What can hang from each mark
Y: R
N: R
J: S
R: N S U W Y
S: J
W: R
Z: S
V: R
M: R

Each row was made from one small tree. Brackets hold a mark, then the marks that hang from it, in alphabetical order. Every link used is in the known rows. Write each row's tree.
Known rows
(Y (R N S U W)): [-1.44 -1.03 -1.32  4.53  4.15  1.76 -1.85  1.64 -1.42 -3.44  3.73 -1.31
  4.49  0.61  4.93  1.77 -2.58 -0.54  0.39 -1.39 -1.27  0.22  5.81  0.85
  2.31]
(R N S Y): [-1.54  1.73 -0.39  3.24  1.77  0.04  0.80  1.51 -1.03 -0.66  3.37 -0.11
  2.62  2.28  1.16  2.21  0.41 -0.05  0.56 -0.27 -0.60  0.56  2.13  0.65
  0.97]
(Y R): [ 0.99 -1.93  0.37 -0.60  1.07 -0.36 -1.32 -0.11  0.77 -0.65 -0.41 -0.24
  0.95 -0.17  1.39  0.82 -0.36  0.27  0.71 -0.50 -0.54  0.91  1.34 -0.05
  0.97]
(V (R N S W Y)): [-1.95  1.69 -0.72  2.59  1.05  0.13  0.60  2.71 -2.01 -2.45  4.90 -0.14
  4.18  1.68  1.89  1.97 -0.98 -0.77 -0.94 -0.65 -0.81 -0.48  3.80  0.42
  3.00]
(W (R N Y)): [ 0.55  1.27  1.19  2.55  1.19  0.81  0.84  0.26  0.04  0.68  1.88  0.96
  2.53  0.27  1.52  3.72 -0.35 -0.77  1.32 -0.46 -0.12 -0.16  0.91  1.39
 -0.15]
(R Y): [-0.28  0.64  0.34  0.37 -0.36 -0.35  0.42  0.10 -0.08  0.56  0.31 -0.20
  0.81  1.21 -0.45  0.72  0.83  0.28  1.18 -0.36  1.19 -0.65  0.74  1.20
 -0.38]
(N (R U W Y)): [-0.81  0.65 -0.07  1.62  1.84  1.24 -0.94 -0.09 -0.83 -0.69  1.29 -1.39
  1.96  0.99  2.56  1.22 -2.60 -0.88  1.88 -2.84  2.29 -3.06  3.42  2.28
  0.53]
(R N S U): [-2.17  0.58 -1.05  4.60  2.40  1.75 -0.12  0.35 -2.23 -1.29  2.78  0.03
  2.69  1.23  2.86  1.20 -1.89 -0.44 -0.01 -0.50 -1.34  0.15  2.78  1.23
  0.97]
(J S): [-0.99 -0.09 -0.10  0.61 -0.18  0.42 -1.16  1.48 -0.07  0.33  0.73 -0.68
  0.35  1.01 -0.23  1.37 -0.17 -0.77 -1.27  1.29 -1.10  0.39 -1.38  1.54
  1.09]
(M (R N (S J) W)): [-1.59  2.38 -1.22  3.73  3.15  0.83  0.59  0.72  0.46 -3.49  2.94 -0.57
  3.51  1.71  2.91  1.04 -2.38 -0.12 -3.30  0.60 -0.44  2.87  3.57  0.33
  0.18]
(S J): [-0.54  0.22 -0.46 -0.30  0.40 -0.05 -0.20 -1.69  0.73  0.45 -1.03 -0.16
  0.37  0.58  0.15 -0.44 -0.34  1.06 -0.58  0.83  0.84  0.77  0.09  0.72
 -2.20]
(R S): [-1.42  1.17 -0.72  1.68  0.51 -0.20  0.64  0.61 -1.06 -0.78  1.60 -0.38
  0.82  1.35  0.07 -0.17 -1.13  0.31 -0.40  0.11 -0.80  0.09  0.15 -0.31
  0.78]
(W (R U)): [-0.75  0.45  0.11  2.53  1.29  2.04 -0.28 -1.39 -0.91  1.31  0.20  0.70
  1.14 -0.58  1.52  0.53 -2.94 -0.35  1.54 -0.89 -0.06 -1.77  0.40  1.94
 -1.07]
(M (R Y)): [-0.20  1.37  0.60  1.03 -0.04 -0.30  0.55  0.09  0.51 -0.06  0.12  0.47
  1.61  1.28 -0.55  0.54 -0.36 -0.23 -0.94  0.16  0.81  0.34  1.33  1.04
 -0.03]
(Y (R S)): [-0.76 -1.00 -0.35  1.46  1.58 -0.58 -1.56  0.69 -0.51 -1.10  1.32 -0.76
  1.48  0.97  1.25  0.74 -1.68  0.71  0.43 -0.20 -1.06  1.15  1.31 -0.34
  1.72]
(V (R N S W)): [-1.44  0.88 -1.06  2.46  1.54  0.72  0.24  2.99 -1.82 -3.25  4.50  0.09
  3.38  0.78  2.40  1.48 -1.70 -0.78 -2.05 -0.37 -1.71  0.32  3.23 -0.73
  3.36]
(Z S): [-1.60 -0.31 -0.43  0.79  0.43  0.07  0.64  0.86  0.15  0.32  0.43  0.20
  0.31  1.38 -0.72  0.17 -1.48  0.74 -0.37 -1.72 -1.10 -0.40 -0.34 -0.09
  1.31]
(N (R (S J) U Y)): [-2.38  2.09 -0.97  3.15  2.10  0.49 -0.60 -2.16 -1.45  0.51  0.66 -1.02
  2.03  3.51  1.82  0.64 -3.40  1.55  1.52 -2.19  1.83 -1.44  2.28  3.30
 -1.70]
(N (R (S J) U W)): [-2.31  1.72 -1.48  3.16  2.93  1.41 -1.28 -1.02 -1.42 -1.73  1.56 -1.95
  2.20  2.14  3.49  0.17 -4.79  1.00 -0.09 -2.07  1.42 -1.32  2.96  1.69
 -0.32]
(R W): [-0.48  0.23 -0.25  0.28  0.48  0.58 -0.38  1.17  0.08 -1.70  1.46 -1.01
  1.07 -0.30  0.72 -0.01 -0.30 -0.56 -0.29 -0.44  0.56 -0.75  1.65 -0.37
  0.76]
(N (R U Y)): [-0.37  0.57  0.28  1.38  1.16  0.63 -0.58 -1.22 -0.90  0.97 -0.02 -0.55
  0.95  1.49  1.68  1.27 -2.36 -0.11  2.23 -2.69  1.52 -2.24  1.87  2.57
  0.10]

Write each row's tree
[-2.19  1.98 -0.88  3.70  2.44  1.14 -0.59  0.68 -2.09 -1.52  2.96 -1.81
  2.77  2.41  2.64  1.02 -3.65 -0.15  1.52 -3.21  1.66 -2.59  3.38  1.86
  1.65] -> (N (R S U W Y))
[-0.78 -0.47 -0.72  2.69  3.87  0.34 -1.58  0.85  0.60 -3.56  2.91 -1.12
  3.71  1.33  4.22  1.58 -1.95  0.60 -0.23 -0.12 -0.50  2.16  4.25 -0.11
  0.65] -> (Y (R N (S J) W))
[-1.21 -0.33 -0.48  0.92 -0.33  0.68 -0.21 -0.51 -2.24  0.73  0.38  0.75
  2.17  0.99  0.76  0.35 -1.32  0.04  0.55 -0.90  0.47 -1.86  2.74  2.38
  0.46] -> (V (R U Y))
[-0.97 -0.15 -0.92  3.01  2.50  2.09 -0.67  0.93 -0.95 -2.17  2.25 -0.58
  2.85  0.02  3.52  1.41 -1.18 -1.44  0.30 -0.78 -0.10 -0.66  4.22  1.09
  0.82] -> (R N U W)
[-3.29  1.75 -1.52  3.63  0.94  0.62  0.24 -2.20 -1.45  0.74  0.70 -0.87
  2.43  3.29  0.92 -0.42 -1.77  1.80  1.08 -0.43  1.34 -1.04  2.61  2.89
 -2.19] -> (R (S J) U Y)
[-1.91  2.74 -0.53  1.77  2.10 -0.41 -0.32 -0.25  0.14 -1.48  2.08 -1.93
  2.13  2.98  1.51  0.99 -2.64  0.70  0.48 -1.97  2.04 -0.99  1.90  0.99
 -0.39] -> (N (R (S J) W Y))
[-2.28  0.99 -1.19  3.91  1.27  1.08  0.13  0.99 -3.31 -0.53  3.35  0.75
  4.20  2.20  2.24  1.89 -1.92 -0.28 -0.13 -0.84 -0.84 -0.85  3.87  2.31
  1.69] -> (V (R N S U Y))
[-2.85  0.85 -1.62  3.76  1.89  1.69 -0.47  0.71 -2.29 -2.11  2.72 -1.42
  2.54  1.45  2.00 -0.51 -2.63 -0.34  0.28 -0.80  0.21 -1.70  3.48  0.94
  1.11] -> (R S U W)
[-1.05 -0.75 -0.39  1.88  2.37 -0.18 -1.64  1.69 -0.24 -2.77  2.78 -1.70
  2.64  0.81  2.16  0.54 -1.79 -0.03 -0.01 -0.73 -0.36  0.03  3.05 -0.71
  2.40] -> (Y (R S W))
[-2.08  0.54 -1.19  3.28  1.78  1.38  0.00  0.92 -3.35 -1.22  2.92  1.08
  3.36  1.20  2.86  1.43 -2.69 -0.31 -1.03 -0.82 -1.99  0.07  3.24  1.15
  2.14] -> (V (R N S U))
[-0.36  0.49 -0.25  1.16  2.20  1.70 -1.25 -0.21 -0.68 -1.11  0.94 -1.05
  1.34  0.05  3.11  0.61 -3.58 -0.95  1.10 -2.78  1.24 -2.33  2.49  1.24
  0.89] -> (N (R U W))
[-1.55 -0.80 -1.48  3.92  3.75  1.47 -1.92 -1.50 -0.66 -1.54  1.39 -0.52
  3.87  1.56  4.73  1.24 -2.62  1.15  0.47 -0.31 -0.94  1.95  3.96  1.86
 -0.75] -> (Y (R N (S J) U))
[-1.07  0.44 -0.78  3.47  2.26  1.90 -0.16  0.59 -1.16 -1.33  2.99 -0.48
  3.67  0.80  3.24  2.07 -0.28 -1.34  1.56 -1.37  1.28 -1.48  5.04  1.81
  0.31] -> (R N U W Y)
[-1.92  1.18 -0.94  1.89  1.16 -0.39  0.64  0.20 -1.21 -0.44  2.69  0.78
  3.60  2.58  1.39  1.52 -0.78  1.11 -0.96  0.59 -0.48  1.07  2.27  0.95
 -0.12] -> (V (R N (S J) Y))
[-2.89  1.57 -1.05  5.26  2.58  1.81 -0.13  1.64 -2.19 -2.18  4.57 -1.17
  4.42  2.14  3.00  1.88 -1.50 -1.22  0.87 -0.99  0.37 -1.39  5.21  1.75
  1.06] -> (R N S U W Y)
[-0.68  0.38 -0.52  2.98  1.64  1.46 -0.09 -0.20 -0.91  0.27  1.44  0.06
  2.48  1.16  2.06  1.96  0.47 -0.45  1.64 -0.95  0.62 -0.97  3.38  2.46
 -0.36] -> (R N U Y)
[-0.61 -0.64 -0.24  2.93  3.71  0.28 -1.51  2.45 -0.30 -3.74  4.06 -1.12
  3.65  0.50  3.80  2.05 -1.35 -0.59 -0.01 -0.97 -1.49  1.32  4.13 -0.62
  2.84] -> (Y (R N S W))
[-2.00  0.98 -1.53  1.96  1.92  0.62  0.31  1.14 -1.29 -2.81  3.40 -0.02
  3.86  1.18  2.83  0.87 -2.12  0.42 -2.40  0.10 -1.08  1.09  3.25 -0.05
  1.09] -> (V (R N (S J) W))
[-0.79  2.05 -0.31  1.83  2.02 -0.03 -0.43  1.79 -1.07 -2.71  2.64 -1.58
  1.20  1.51  1.60  0.68 -3.45 -0.26 -0.27 -2.56  0.11 -0.97  1.24 -0.42
  2.24] -> (N (R S W))
[-2.08 -0.96 -1.03  3.43  3.33  1.17 -2.17  0.84 -1.53 -2.31  2.53 -1.77
  3.37  0.97  3.07  0.09 -3.48  0.24  1.02 -1.28 -0.58 -0.94  4.53  0.69
  2.06] -> (Y (R S U W))
[-0.40  1.02  0.60  3.65  1.69  2.27  0.31 -0.65 -1.03  1.24  1.73  0.99
  3.37  0.33  2.76  2.95 -1.63 -1.02  2.11 -1.12  0.12 -1.53  2.33  3.11
 -0.70] -> (W (R N U Y))
[-1.97  1.57 -0.44  5.53  2.62  2.39  0.26  0.04 -2.19 -0.73  2.76  0.60
  3.40  0.59  3.08  2.35 -3.85 -0.65  0.64 -1.02 -1.82 -0.53  1.87  1.75
  0.58] -> (W (R N S U))
[-0.92  1.80  0.16  3.94  2.01  0.92  0.69  1.11 -1.06 -0.79  3.16  0.55
  2.22  0.56  2.14  2.70 -2.70 -0.67 -0.18 -0.26 -2.02  0.51  0.15  0.38
  1.12] -> (W (R N S))
[-2.49 -0.63 -1.78  3.15  3.31  1.22 -2.19 -0.99 -0.84 -2.28  1.57 -1.72
  3.74  1.79  3.61 -0.09 -3.23  1.23  0.58 -0.68  0.40  0.10  5.00  1.69
 -0.37] -> (Y (R (S J) U W))
[-2.51  0.76 -1.63  5.07  2.81  2.30 -0.22  1.38 -2.32 -3.00  4.07 -1.10
  3.39  0.97  3.64  0.86 -1.90 -1.22 -0.21 -0.91 -0.60 -0.49  4.35  0.91
  1.77] -> (R N S U W)
[-0.29  0.45 -0.58  3.06  1.98  2.05  0.09 -0.52 -0.58 -1.06  0.84  0.70
  2.66  0.53  3.08  1.30 -1.92 -1.27 -1.55 -0.23 -1.16  1.04  3.68  1.83
  0.33] -> (M (R N U))
[-1.92 -0.99 -1.55  2.70  2.67  0.74 -2.11 -2.11 -0.58 -0.57  0.30 -0.64
  2.54  2.03  2.72 -0.29 -2.84  2.03  0.49 -0.24 -0.17  0.56  3.04  1.82
 -1.07] -> (Y (R (S J) U))
[-1.32  2.86  0.17  4.31  1.99  0.79  1.04 -0.62 -0.01  0.35  2.68  0.34
  3.37  2.32  1.68  2.88 -1.59  0.75  0.65  0.03 -0.15  0.56  1.06  1.74
 -1.65] -> (W (R N (S J) Y))
[-2.41  1.44 -0.94  4.68  1.92  1.45  0.30  0.31 -2.34 -0.33  3.22 -0.27
  3.21  2.36  2.06  1.86 -0.85 -0.07  1.41 -0.94 -0.32 -0.66  3.82  2.19
  0.38] -> (R N S U Y)
[-0.89  1.44 -0.39  3.87  2.66  2.04 -0.17  0.68 -0.53 -2.03  2.48 -0.07
  4.31  1.14  2.84  1.91 -1.16 -1.92 -0.55 -0.65  0.99 -0.34  6.08  2.34
  0.83] -> (M (R N U W Y))
[ 0.33  1.17 -0.20  2.32  2.32  1.00  0.10  1.55  0.68 -2.97  2.15  0.10
  2.57 -0.18  2.32  1.55 -0.98 -1.85 -2.56  0.27 -0.35  1.37  3.80 -0.10
  1.62] -> (M (R N W))
[-1.28  0.07 -0.69  2.67  1.15  1.65 -0.35  1.26 -1.92 -1.46  3.28  0.35
  4.22  0.64  3.10  1.92 -0.81 -1.46  0.33 -0.97  0.60 -1.70  5.45  1.99
  1.90] -> (V (R N U W Y))
[-3.15  1.31 -2.13  3.49  1.98  1.61 -0.53 -1.12 -1.47 -1.77  1.90 -1.44
  2.86  1.84  2.09 -0.89 -2.64  0.98 -0.07 -0.27  0.87 -0.73  3.53  1.51
 -1.03] -> (R (S J) U W)
[-0.26  0.33  0.17  0.95  0.78  0.25  0.06  2.46 -0.58 -1.69  3.33  0.52
  3.27  0.32  1.78  2.22  0.17 -1.37 -0.51 -0.43  0.09 -0.69  3.67  0.56
  2.11] -> (V (R N W Y))
[-1.67  2.57  0.29  3.13  0.71  0.20  0.90 -1.12 -0.23  1.14  1.33 -0.24
  2.36  2.33 -0.03  1.23 -2.13  1.42  0.85  0.10  0.83 -0.27  0.10  1.85
 -2.11] -> (W (R (S J) Y))
[-1.81  1.94 -0.60  3.67  2.15  0.52  0.45  2.55 -0.98 -2.37  4.41 -1.30
  3.34  1.80  1.80  2.02  0.03 -0.75  0.05 -0.34  0.08 -0.59  3.76  0.34
  1.66] -> (R N S W Y)
[-2.45  1.76 -1.79  3.94  1.91  1.55  0.09 -2.08 -1.00 -0.77  0.08 -0.13
  2.44  2.61  1.75 -0.94 -3.76  0.93 -1.97  0.35  0.21  1.04  2.87  2.11
 -1.54] -> (M (R (S J) U))
[-1.15  2.37  0.01  2.25  1.81 -0.11 -0.21  1.71 -0.98 -1.54  3.21 -1.82
  1.83  2.27  1.16  1.44 -2.32 -0.30  1.01 -2.68  1.25 -1.49  2.24  0.43
  1.85] -> (N (R S W Y))
